Every row comes from one small tree of marks. The marks that hang from a mark follow it in brackets, in the order of their numbers. Every link used is in the known rows. Which tree was each row made from?
Known rows:
q789{q694 q773{q962{q770}}}: -1.41  0.28  1.32  1.01  -0.33  0.87  -0.73  0.75  -1.90  1.27  1.35  1.94  -0.29  -2.93  1.46  -0.57  -0.66  0.54  -0.88  1.29
q171{q104 q962}: -0.25  0.50  0.57  -0.41  2.00  -0.16  -4.38  -2.68  1.06  -1.40  -1.52  0.83  2.19  -1.64  0.55  0.65  3.59  1.58  1.14  1.30
q773{q962{q770{q789}}}: -5.11  -1.08  2.69  1.21  0.66  0.12  -2.34  1.22  -0.07  -2.01  0.16  -2.06  -0.99  1.50  0.00  -1.32  3.66  2.80  2.63  0.18
q962{q770{q104{q171 q694{q789{q773}}}}}: 4.12  -0.81  0.49  -0.75  -1.22  -0.51  5.78  0.90  -0.88  -2.71  0.73  0.08  -2.18  -3.10  -0.48  1.64  -4.33  -1.68  -3.05  -1.92
q962{q770{q104{q171 q694} q789{q773}}}: 0.78  -0.90  -0.95  -0.77  0.69  1.29  5.45  1.16  -1.49  -2.72  1.81  -0.83  -4.26  -0.77  -0.67  2.37  -2.17  0.05  -3.62  -2.50
q694{q789{q773{q104 q962{q770}}}}: 0.03  1.21  2.78  0.83  -1.82  0.48  -0.99  1.61  0.32  1.37  -0.66  1.47  -0.47  1.27  1.06  -0.44  -2.62  -0.25  1.77  1.01
q773{q104}: -2.01  2.32  -3.13  -0.52  1.71  3.14  -3.72  0.49  -1.08  2.46  -1.31  -0.11  2.34  0.05  -1.04  -4.87  7.33  1.16  0.74  -2.26
q104{q171{q962{q770}} q694{q789{q773}}}: 7.99  -3.49  -0.05  0.09  -0.91  -1.46  7.88  -0.34  0.32  -5.65  0.38  0.44  1.27  -4.14  1.72  4.95  -5.17  -0.66  -2.70  3.59
q104{q171}: 0.85  -0.96  -1.28  0.32  0.12  2.93  0.57  -0.42  -1.35  -1.52  -1.98  -2.16  3.84  -3.39  -0.29  -2.21  6.15  1.46  -0.19  -0.83
q789{q694 q773{q104}}: 0.01  3.30  -5.31  -0.91  0.82  4.15  -0.85  1.58  -1.19  4.12  0.74  2.33  1.12  -1.02  0.03  -2.56  -0.44  -1.10  -2.25  -1.57
q770{q789{q694} q962}: -4.44  -0.44  -3.28  0.43  -0.66  -1.93  -1.91  0.84  0.70  1.80  2.14  -1.36  0.53  1.57  -1.19  -2.67  -0.94  -0.24  -0.63  -1.63
q171{q104}: -1.98  1.71  0.25  -0.69  2.21  2.12  -3.33  -0.79  -0.24  -0.32  -1.11  0.37  1.50  -2.31  -0.84  -2.55  4.77  1.89  0.69  -2.38
q694{q789{q773{q104{q171{q962{q770}}}}}}: 4.75  -0.66  0.97  0.45  -2.82  0.46  1.24  -0.86  0.99  -3.51  -1.04  0.52  0.67  -0.73  2.06  4.92  -4.99  -0.80  -1.43  3.67
q962{q770{q789{q773}}}: -2.52  -0.77  -1.17  0.82  1.34  3.60  2.51  3.00  -1.19  -4.27  1.58  -1.01  -1.24  -2.18  1.19  -0.11  0.74  3.54  -2.59  -0.91
q694{q789{q773{q104{q171} q962{q770}}}}: 2.65  0.10  3.86  0.95  -3.62  0.94  0.80  0.25  0.26  0.48  -1.51  0.34  -0.23  1.12  0.98  2.29  -4.58  -1.25  1.22  1.94
q770{q789{q773{q104{q171 q694}}} q962}: 3.15  -0.96  -3.34  -0.62  -0.61  0.23  5.69  0.13  -0.29  4.11  0.78  -0.14  -0.53  3.74  -0.55  1.04  -3.21  -1.40  -2.41  -0.25
q171{q962{q770}}: -1.37  -1.78  0.79  0.95  1.41  -0.77  -3.26  -1.41  -0.99  -4.74  -0.18  -0.32  1.74  -4.02  1.37  -0.12  6.67  3.45  -0.48  2.15

Write each row's tree:
-7.48  1.76  1.75  0.21  -0.51  -1.97  -5.94  0.40  0.61  0.78  1.76  -0.97  -4.64  3.24  -1.25  -0.68  -1.19  -0.90  1.68  -2.05
q773{q962{q770{q104 q789{q694}}}}
5.49  -2.51  -2.62  -0.54  1.38  -0.84  3.44  -2.35  -0.51  -1.60  -1.41  -0.85  3.99  -2.84  0.02  0.88  4.31  -0.15  -0.51  2.44
q104{q171{q962} q694}
1.62  -0.39  0.47  1.04  -1.57  0.74  2.54  2.30  0.70  1.15  -1.68  -0.27  3.10  -1.19  1.61  -2.34  -1.97  -0.77  2.21  1.44
q694{q789{q773{q962}}}
3.40  -0.37  2.78  -0.49  -1.42  -1.92  1.26  -0.54  0.50  1.09  -0.89  0.06  -0.17  2.74  -1.86  1.13  -1.53  -2.38  2.41  0.41
q773{q104{q171 q694{q789}} q962{q770}}
-0.77  0.78  1.32  -0.41  2.12  -1.01  -2.10  -0.43  -1.76  3.48  0.25  1.65  -0.77  1.60  -1.51  -2.32  5.96  0.51  1.81  -0.56
q773{q104{q694} q962{q770}}
-2.16  -1.55  -2.29  1.30  -0.45  0.53  2.40  1.74  -0.33  0.93  0.84  -1.28  0.86  0.08  1.26  -1.98  -0.30  1.63  -1.60  -0.18
q770{q789{q773} q962}
-1.24  0.08  1.03  0.56  -1.93  1.57  0.96  0.17  0.37  2.02  -1.85  -2.33  -1.74  2.75  0.73  0.75  -1.96  -1.31  1.23  0.24
q770{q104{q171} q789{q773{q962}}}
5.48  -1.14  0.03  -0.78  -0.67  -2.45  1.60  -1.53  1.28  -3.06  -0.25  0.28  0.64  0.47  -0.79  3.56  -2.03  -1.68  -0.09  2.08
q773{q104{q171{q962{q770}} q694{q789}}}
3.21  -1.03  -1.88  -1.10  1.00  -2.06  0.62  -3.16  -0.14  -0.15  -1.36  -0.81  1.16  -1.30  -0.71  0.69  3.87  -1.56  -0.58  0.63
q770{q104{q171{q962} q694}}
-2.58  0.52  -2.90  0.50  0.86  3.02  1.91  3.04  -0.91  -3.12  3.36  0.21  -1.83  -2.17  0.65  0.53  -3.56  1.35  -3.43  -1.37
q962{q770{q789{q694 q773}}}
-6.60  0.08  -0.87  0.28  -0.78  -2.50  -4.02  0.04  0.41  2.00  0.41  -2.45  -1.61  2.90  -1.23  -3.90  2.88  0.33  0.31  -3.05
q770{q104 q789 q962}
0.59  2.08  -1.94  -0.09  -2.06  3.13  0.66  0.77  0.95  4.67  -0.10  0.17  -0.81  4.93  0.14  1.98  -6.41  -3.06  0.84  0.98
q770{q789{q694 q773{q104{q171} q962}}}
-2.45  0.71  -2.95  0.33  -0.47  1.24  0.02  1.54  0.01  4.08  0.64  -0.23  -0.26  3.61  0.43  -1.87  -0.67  0.54  -1.21  -0.80
q770{q789{q773{q104}} q962}
-1.65  -0.12  3.45  0.13  1.94  -1.13  -5.32  -2.94  0.12  -4.16  -0.31  1.32  0.04  -2.75  0.80  2.45  3.56  2.96  0.07  1.58
q171{q104 q962{q770}}
4.76  0.27  -0.12  -1.11  -1.47  -1.08  2.14  -0.09  1.30  3.89  -1.93  -0.32  2.12  3.80  -1.98  -0.67  -1.41  -3.83  3.50  0.23
q773{q104{q171 q694{q789}} q962}
-6.65  1.42  -2.55  -0.22  -1.21  -3.21  -4.79  0.04  0.96  3.30  2.09  -1.61  -2.25  3.20  -1.87  -2.79  -1.52  -1.86  -0.61  -3.39
q770{q104 q789{q694} q962}
2.79  0.02  -1.11  -1.39  3.54  -1.68  -0.39  -2.73  0.66  -0.28  -0.55  1.86  1.97  -1.58  -0.41  0.68  3.03  0.30  0.29  0.71
q171{q104{q694} q962}
-3.26  -0.39  2.57  0.18  1.89  -0.75  -4.25  -1.49  1.74  -5.72  0.66  -0.08  -1.87  0.62  0.48  3.92  0.09  2.90  0.33  1.08
q171{q104 q962{q770{q789}}}
4.51  0.74  1.49  -0.88  0.53  -1.17  4.44  0.79  1.57  2.69  -0.70  2.50  0.76  0.04  0.08  0.30  -5.75  -2.28  1.72  0.12
q171{q104{q694{q789{q773{q962}}}}}
-5.67  0.69  4.45  0.54  -0.05  -1.64  -6.55  -0.98  -1.61  0.90  -0.76  -0.60  -1.98  -0.44  -0.42  -2.86  6.89  1.20  2.27  -1.02
q773{q962{q770{q104}}}
3.17  -0.05  4.44  -0.38  0.38  -1.84  3.46  0.51  0.57  -0.10  0.70  2.94  -1.59  -1.09  0.09  2.19  -6.04  -0.85  0.81  0.41
q171{q104{q694{q789{q773{q962{q770}}}}}}
